Each row was made from one walk, in order. Every step used is in the known rows, and no mark comes twice. Write each row's walk.
In the rows, zero is written as 128.
Known rows
X -> F -> A -> J -> E -> M: [151  85 130 110  99  52 169 106 170  89 130 151 123 162 164 122 115 174
 156  56 123 132 167  98 103 181 142 120 136]
A -> F -> X -> E -> M -> D: [127 146 126 124  84  96 111 110 172 138  60 194  92 132 128 147 156 129
 124 117 117  80 171 102 144 152 106 122  78]
R -> M -> E -> X: [ 89 116 122 105 139 122 138  98 143  84 132 158  77 115 134 134 132 102
 109  93 110 111 168 104 119 138 125 100 138]
P -> J -> E -> X -> F: [149 112 112 104 111  60 127 127 139  99 107 104 103 147 146 179 128 164
 131  77 120 133 173  76  91 155 119 107 164]
P -> J -> E: [148 126 115 111 114  70 132 120 136 117 116 117  94 131 152 197 143 152
 112 110 118 130 177 100  86 156 110  86 154]
E -> M -> A: [125 114 142  99 122  96 162  92 146 111 100 187  86 102 161 137 143 127
 113  70 108 116 193 129 126 165 107 114 131]
X -> E: [136 132 129  96 125 111 108  97 119 121  97 141  75 105 146 160 151 124
 120  82  92  95 174  93 123 166 116  92 119]
J -> A -> F -> X -> E -> M: [138 142 155 102  99 117 112 136 131 125  59 193 126 120 137 168 159 133
 107 122 109  90 190  99 144 127  99 123  71]
X -> F -> A -> J: [145 117 155  87 117 100 135 103 138  82 119 140  98 155 156 133  98 151
 149  42  96 115 169  85  81 175 144 120 135]
D -> M: [115 129 122 111 122 105 107  84 127 114 120 149  70 128 143 140 139 139
 102  93  97  87 177  97  95 153 116  84 140]
J -> E: [155 114 120 116 120  92 140 103 139 121 128 153  95 123 154 161 145 141
 115 106 115 121 160 102  96 166 112  80 136]
D -> M -> A -> F -> X: [104 160 150 118  98 130 136  78 158 133  67 182  85 125 133 149 136 134
 112  96 108  67 184 105 101 147  97 116 110]
P -> J -> A -> F -> X -> E: [141 173 153  86  99 117  87 150 112 126  52 139 109 124 128 222 147 137
 102 126 102  83 194  83 112 116  95 116  94]
P -> J -> E -> M -> A: [132 113 117 107 104  49 170 111 161 120 104 140  96 114 160 173 148 154
 117  86 126 130 199 124 117 161  99 108 156]
M -> E: [130 121 142 116 130 112 129  92 128  94 120 169  97 128 147 142 142 111
 104  99 107 129 169 122  93 131 118 101 127]
M -> E -> X -> F: [128 107 139 109 129 102 124  98 134  73 112 157 105 144 142 122 129 126
 121  70 108 135 165  97  98 127 126 121 138]
R -> M -> A -> J -> E: [120 118 117  84 111  85 171  79 166 116 128 135  50  92 152 151 126 129
 127  76 112  92 172 103 124 191 111  79 156]
A -> J -> E -> M -> D: [149  88  94 103 102  27 136  97 166 119 149 153  73 130 165 123 138 157
 127 104 121 125 163 109 115 181 111  78 145]
D -> M -> A -> J -> E -> X: [111  86  90  80 125  45 143  57 141 120 156 108  54 108 163 111 125 166
 136  60 102 103 175  88 102 185  97  71 181]
F -> X -> E -> M: [129 123 126 107  96 103 123 100 147 115  70 163 101 123 135 152 152 120
 130  85 100  96 172 104 139 160 105 119  84]
D -> M -> A: [105 135 129  97 120 107 131  70 142 118 108 153  52 107 147 134 137 136
 105  69  96  76 191 106 106 160 107  91 147]
A -> J -> E -> M -> R: [156  80  98  95 112  35 150 115 144 121 141 157 104 129 186 154 126 164
 126 110 105 134 155  92 102 189 111  90 124]
F -> X -> E -> J -> A: [148 158 141  95  96 142  93 128 104 116  61 156  83 110 135 195 150 120
  96 108  80  65 179  93 129 126  89 109  70]
J -> A -> F -> X -> E: [147 159 161  92 105 138  97 132 116 128  60 171 112 116 132 185 151 124
 106 121  98  79 180  86 123 127  97 111  78]
R -> M -> A -> F: [100 162 159 107 120 147 164 100 160 125  82 193  71  94 140 166 138 112
 103  98 115  79 189 112 127 161 117 110 127]
J -> E -> M: [148  96 116 126 114  69 156 109 153 118 125 172 111 128 159 145 154 148
 116 106 125 135 168 116 118 166 113  93 130]
X -> E -> M: [131 115 123 106 116  90 126 102 136 115  98 161  90 109 151 145 159 131
 120  81 100 108 183 106 142 163 117 104 113]

Which walk is each row?
[138 175 149 136  91 153 118 111 133 133  42 178 102 124 134 194 157 124
 110 114  95  76 168 103 122 142 101 120  66]  A -> F -> X -> E -> J
[137 148 128 116 112 127 113 103 112 120  85 149  72 106 150 178 159 127
 104  89  83  86 177 103 126 154 111  99 103]  X -> E -> J
[162 103 136 102 107  73 150 103 155  95 131 129 104 159 158 136 108 169
 153  54 114 123 159  82  84 183 140 109 145]  X -> F -> A -> J -> E
[146  96 107 103 137  80 137 104 129 119 143 142  96 119 156 145 140 148
 126  95 114 135 158  91  98 172 111  81 147]  J -> E -> X
[133 122 111  98  95  92 118 120 147 125  66 171 100 124 149 167 136 131
 125 102  87  86 163  82 133 167 103 128  65]  F -> X -> E -> M -> R
[150 154 172 100 112 140 111 139 117 118  77 196 121 130 139 183 136 126
  95 133 106  99 177  99  96 122  98 114  86]  J -> A -> F -> X
[152 100 123  99 125  73 152  99 142 111 156 129  96 139 166 140 114 162
 148  75 108 127 158  95  80 189 128  87 145]  F -> A -> J -> E
[122 114 127  73  91  80 144  73 150 113  79 145  77 102 150 138 135 124
 150  49  92  94 182 108 143 181  93 118 105]  F -> X -> E -> M -> A -> J
[127 120 108 102 108  72 108 103 152 125 100 164  60 113 143 132 156 131
 117  91 106  91 179 102 149 165 115  98 117]  X -> E -> M -> D
[136  95 140  76 132  88 130 105 126  80 132 128  97 150 158 118  92 158
 160  29  96 125 167  74  84 180 141 122 147]  E -> X -> F -> A -> J
[158  84 113  90 117  55 133  96 136  94 137 119  96 139 161 133 119 161
 148  63 109 138 155  74  95 179 120  93 159]  A -> J -> E -> X -> F
[103 109 122 116 123  94 108  76 143  76 119 143  88 153 134 104 130 141
 115  69 106 103 173  90 101 122 127 111 149]  D -> M -> E -> X -> F
[146 166 158 113 116 140 101 138  96 131  72 181  98 103 150 196 167 139
  81 127  91  82 192  99 130 121 103 102  89]  X -> E -> J -> A -> F
[140 128 143 134  90  94 185  99 184 137  72 207 129 125 148 154 151 144
 125 107 134 113 174 126 123 160  93 125 101]  J -> E -> M -> A -> F -> X
[142  81 107  87 139  63 149 101 133 109 172 117  97 136 167 126 109 170
 158  64 107 139 157  83  83 194 126  89 156]  F -> A -> J -> E -> X
[143 157 164  90 126 109 103 157 100 117  95 159 112 125 152 211 142 146
  82 134 108 115 204  99  88 117 108 101 132]  P -> J -> A -> F
[135 113 111  95 115  79 120 121 133 125  92 169  90 110 165 162 144 139
 115  98  89  97 174  85 136 173 114 112  94]  X -> E -> M -> R
[131 113 146  96 134 112 133 118 133  87 114 149 106 151 146 127 107 152
 145  45 102 116 173  78  92 166 142 130 135]  E -> X -> F -> A
[101 145 140  88 123 135 156  94 155 110  94 168  49  87 138 157 131 102
 107  76 103  75 186 111 129 171 116 101 136]  R -> M -> A
[137 141 131  98 104 125 107  96 134 118  70 142  82 119 128 167 142 112
 130  83  91  83 162  89 119 161 103 107  91]  F -> X -> E
[150 143 169  98 133 128 113 140 104 121 103 195 113 118 154 174 145 136
  86 130 106 110 187 101 100 128 110  98 116]  J -> A -> F
[142 152 161 124 109 140 128 114 139 124  72 193 118 139 138 170 137 122
 116 119 110 104 163 103  91 146 106 116  89]  A -> F -> X
[136 158 149 119 102 137 115 104 139 135  58 170 105 126 130 173 152 121
 125 105 101  83 165  91 117 151 107 115  81]  A -> F -> X -> E
[131 158 165 110 105 141 151  97 151 130  58 196 100 118 140 167 134 118
 121  93 110  94 177 113 101 153  95 124  98]  M -> A -> F -> X
